Known rows, with every step that occurs:
x, m, y, p, a, r, v: [ 7.636 -3.521 -3.652  0.243  0.107  0.807  2.728 -0.040 -0.937  4.273
 -0.226 -0.986 -0.004 -1.422  3.838 -1.540 -0.483  2.573  1.187  4.792
 -1.277  2.325]
y, m, v: [ 3.981  2.550 -2.247  0.651 -0.782 -3.470 -0.447  1.057 -3.295  5.233
  3.380  0.265  3.108 -2.259  0.609  1.030 -2.508  2.921  1.718  3.664
 -5.153  1.522]
p, a: [ 4.947 -1.935 -3.096 -0.276 -0.027 -1.247  1.029 -0.042 -3.238  4.221
 -1.655 -0.426 -0.752  2.051  1.767 -1.213 -0.070  0.998  0.682  2.902
 -0.667  1.242]
v, b, x: [-2.582  0.219 -1.095 -1.413 -0.898  1.009 -1.065  1.677 -3.601  2.197
  0.457 -0.970  0.364  1.492 -0.067  2.077 -2.929  3.776 -0.106  0.806
 -2.999 -0.553]
b, v: [ 3.411  2.356 -2.540 -0.562  0.179  0.806 -1.375  1.025 -2.958  4.498
 -0.358  0.991  1.637  1.641  0.764 -0.209 -2.972  3.541  1.389  5.197
 -2.163  1.401]
y, p, a, r, v, b, x: [ 0.466 -3.924 -3.234 -0.558  1.304  5.021  1.769  1.044 -3.578  3.042
 -1.234 -1.426 -0.132  3.003  2.249 -0.126  0.693  2.279  0.003  1.065
 -0.257  0.918]
r, a: [ 2.122  1.835 -2.115 -2.316 -1.618 -1.683 -1.137  0.151 -3.250  2.926
 -1.447 -0.352 -0.178  2.802 -1.607 -1.062 -0.478  2.259  0.788  2.325
 -3.173 -0.731]
v, b, x, m, y, p, a: [ 3.239 -4.444 -1.702 -0.665 -0.750 -1.377 -0.100  1.016 -0.293  2.365
  1.008 -1.900 -1.887 -0.798  2.880  1.791 -1.583  4.421  1.301  4.167
 -2.723  1.617]
p, y, b: [ 2.417 -1.663 -1.185  1.100  1.279 -0.010 -2.570  0.128 -3.178  4.184
  4.048 -1.359  0.628 -0.806  1.203  0.108 -0.022  2.110  0.514  1.887
 -1.842  1.791]
m, v, b: [ 3.116  0.092 -2.311  0.633 -1.262  1.906  0.635  0.916 -4.197  2.849
  0.305 -0.284  1.551  0.835  0.283  1.678 -3.809  3.586 -0.413  2.287
 -3.723  1.888]
x, b: [ 5.809  0.485 -1.962 -1.715  0.019  1.693 -0.997  0.790 -2.853  2.796
 -0.004 -0.131 -0.160  0.811  0.743  0.432 -3.932  2.129 -1.485  2.420
 -3.221  0.724]
b, x, m, y, p, a: [ 6.225 -3.472 -1.984 -0.053 -0.650 -4.725  0.307  0.687  0.727  3.617
  1.663 -0.983 -1.110 -1.574  2.651  0.984 -1.493  3.191  3.376  5.469
 -2.592  1.435]
v, b, x, m, y, p: [ 1.236 -2.405 -1.064 -0.985 -1.237 -0.777 -0.995  1.327 -0.783  2.328
  2.357 -1.777 -1.109 -1.425  2.031  2.222 -2.746  5.051  1.334  3.465
 -3.616  1.060]
p, a, r, v, b, x: [-0.555 -1.452 -3.167 -1.008  0.885  4.281  2.406  1.289 -4.097  2.758
 -2.857 -0.560  1.828  2.690  0.687 -0.044 -1.069  2.073 -1.332  0.630
 -0.798 -0.158]
y, m: [ 1.126  2.505 -1.849 -1.004 -0.387 -3.156 -1.657  0.913 -3.579  5.236
  2.856 -0.438  1.400 -1.627  1.232 -0.143 -0.836  2.447  1.149  2.670
 -3.757  0.391]
a, r, v, b: [-1.603  1.096 -3.014 -1.090  0.203  7.015  1.591  1.079 -5.630  3.005
 -1.843 -0.584  2.481  1.991  0.547 -0.719 -1.891  2.579 -2.356 -0.251
 -1.309 -0.056]
p, y: [ 2.354 -1.466 -2.015  0.214  0.138 -0.290 -1.087 -0.182 -3.303  3.958
  1.421 -0.747  0.526  0.420  0.898 -0.728 -0.845  2.095  0.538  2.529
 -1.297  1.096]
m, y: [ 6.145 -1.688 -2.062 -0.483 -1.173 -0.733 -1.258 -0.015 -2.742  4.706
  2.149 -0.943 -0.889 -0.284  1.127 -0.042 -0.957  2.951  1.401  2.287
 -1.909  1.873]
v, b, x, m, y, p, a, r: [ 3.805 -3.435 -2.441 -0.184 -0.445 -0.725  0.303  1.225 -0.835  2.424
  0.562 -1.384 -0.861 -0.571  2.510  1.501 -0.783  3.449  0.873  3.214
 -1.892  1.759]

Rows:
[ 0.930 -0.285 -0.477  1.111  0.768 -3.563 -1.946  1.041 -0.931  3.143
  4.324 -0.865  1.988 -2.816  0.820  1.542 -2.390  2.895  1.556  3.733
 -3.602  0.573]  p, y, b, x, m
[ 0.698 -0.428 -0.922 -1.311 -1.741 -1.627 -0.813  1.541 -1.120  2.073
  1.505 -1.128  0.255 -1.707  0.903  2.412 -4.076  4.967  0.487  3.234
 -4.189  0.259]  v, b, x, m, y
[-0.342  0.512 -2.233 -1.145 -0.602  3.491  1.595  1.652 -2.583  2.502
 -0.174 -0.567  2.901 -1.152  0.572  0.941 -3.678  4.137 -0.952  1.732
 -3.040 -0.125]  a, r, v, b, x, m, y
[ 2.683 -2.276 -3.029 -0.792  0.047  1.870  2.677  1.138 -1.814  2.741
 -1.826 -0.700  1.646 -0.345  1.687  0.338 -2.070  3.192 -0.674  2.814
 -1.856  0.642]  p, a, r, v, b, x, m, y
[ 3.270 -0.153 -0.816  2.376  0.519 -3.758 -0.934  1.161 -0.790  3.113
  4.738 -0.278  3.341 -3.342  0.349  2.508 -3.739  3.282  1.942  4.596
 -4.741  1.520]  p, y, b, x, m, v
[ 0.826  2.158 -0.514  0.510 -0.035 -3.964 -1.206  1.737 -1.198  3.187
  3.414 -0.411  1.904 -2.389  0.677  1.992 -3.380  2.815  1.879  3.334
 -4.569 -0.051]  y, b, x, m
[ 3.377 -1.093 -4.070 -0.294  0.953  3.323  3.089  0.308 -4.358  4.219
 -3.076 -0.039  1.725  2.492  1.481 -2.094 -0.037  0.604 -0.753  1.590
  0.055  0.668]  p, a, r, v
[ 3.765  1.562 -2.221  0.800 -1.929 -1.196  1.899  1.075 -2.082  2.226
 -0.155  0.128  2.316 -1.768  1.270  1.416 -5.590  3.939 -0.087  4.945
 -5.065  1.401]  x, m, v, b
[ 0.479 -1.334 -2.408 -0.783 -0.072  4.310  1.300  1.457 -2.252  2.706
  0.655 -1.220  1.540 -0.784  1.799  0.752 -2.307  4.238 -0.120  1.977
 -2.504  0.616]  a, r, v, b, x, m, y, p
[ 3.134  2.183 -0.863  1.706 -0.328 -4.267 -0.172  1.867 -0.983  3.159
  3.859  0.208  3.318 -2.971  0.158  2.957 -4.732  3.162  2.273  4.158
 -5.689  0.849]  y, b, x, m, v
[ 1.111  0.040 -1.674 -0.207  0.494 -2.675 -2.288  0.291 -3.039  5.000
  3.824 -0.896  1.469 -2.119  1.394 -0.383 -0.126  2.653  0.913  3.071
 -2.940  1.046]  p, y, m
[-0.190  2.057 -1.321 -0.154 -0.862 -2.182 -1.225  2.083 -3.104  3.712
  3.684 -0.326  3.120 -2.022 -0.141  3.159 -3.567  4.452  1.000  2.611
 -6.017  0.786]  y, m, v, b, x
[-2.035  1.439 -1.042 -1.296 -1.469 -1.355 -0.059  1.825 -1.974  1.595
  0.099 -0.635  1.112 -0.694  0.521  2.068 -4.566  4.161  0.020  3.068
 -4.154 -0.783]  v, b, x, m
[ 3.671 -6.012 -2.884 -0.723  0.747  4.610  0.640  0.667 -2.511  3.681
  0.742 -2.072 -1.170  1.376  2.457  0.475  0.926  3.517  0.580  1.293
 -0.456  2.248]  m, y, p, a, r, v, b, x
[ 1.022 -2.920 -3.176 -0.417  0.892  2.903  2.737  1.176 -2.091  2.535
 -1.672 -1.128  0.461  1.060  2.876 -0.118 -0.823  2.668  0.104  3.083
 -1.326  0.738]  y, p, a, r, v, b, x, m
[ 0.682  2.510 -1.348 -0.601 -1.319 -4.701  0.552  1.518 -0.962  2.757
  0.596  0.341  2.000 -1.338  0.329  1.247 -4.579  2.883  2.019  4.384
 -4.089 -1.079]  b, x, m
[-1.867 -0.839 -1.084 -2.174 -0.884  3.147  1.081  1.471 -1.963  2.196
  0.337 -1.412  1.573 -1.356  0.998  1.431 -4.977  5.709 -0.613  2.778
 -4.237 -0.539]  r, v, b, x, m, y
[ 5.567 -4.194 -3.353 -0.277 -0.017  2.885  2.269  0.261 -1.435  3.287
 -0.580 -1.680 -0.541 -1.145  3.958 -0.831 -0.716  3.592 -0.178  4.058
 -1.487  2.485]  x, m, y, p, a, r, v, b
[ 3.198  2.600 -1.718  0.877 -1.629 -4.923  1.576  1.646 -0.751  2.724
  0.971  0.979  3.557 -1.904 -0.178  2.289 -6.072  3.266  2.460  5.240
 -5.432 -0.028]  b, x, m, v
[ 5.477 -6.388 -3.488 -0.478  0.731  5.808  0.944 -0.028 -3.301  4.118
  0.070 -2.247 -1.774  1.440  3.350 -0.840  1.728  3.130 -0.234  1.441
  0.173  3.070]  m, y, p, a, r, v, b
[ 6.800 -0.546 -1.502  0.424  0.726  0.537 -3.529  0.804 -1.925  5.351
  4.292 -0.544  0.306 -1.119  1.295  1.069 -1.257  4.309  1.889  4.200
 -2.653  3.418]  m, y, b, v
[ 7.049 -3.993 -2.261 -0.203 -0.580  0.326 -1.556 -0.288 -2.333  4.989
  3.222 -1.746 -2.538  0.085  2.593 -0.292  0.723  3.093  2.456  2.696
 -1.152  2.843]  m, y, p
[ 0.729 -4.862 -1.890 -1.626  0.080  3.440  1.769  0.978 -1.181  2.502
 -0.137 -2.190 -0.555 -0.404  2.812  0.790 -2.436  5.133  0.186  3.648
 -2.708  0.818]  r, v, b, x, m, y, p, a
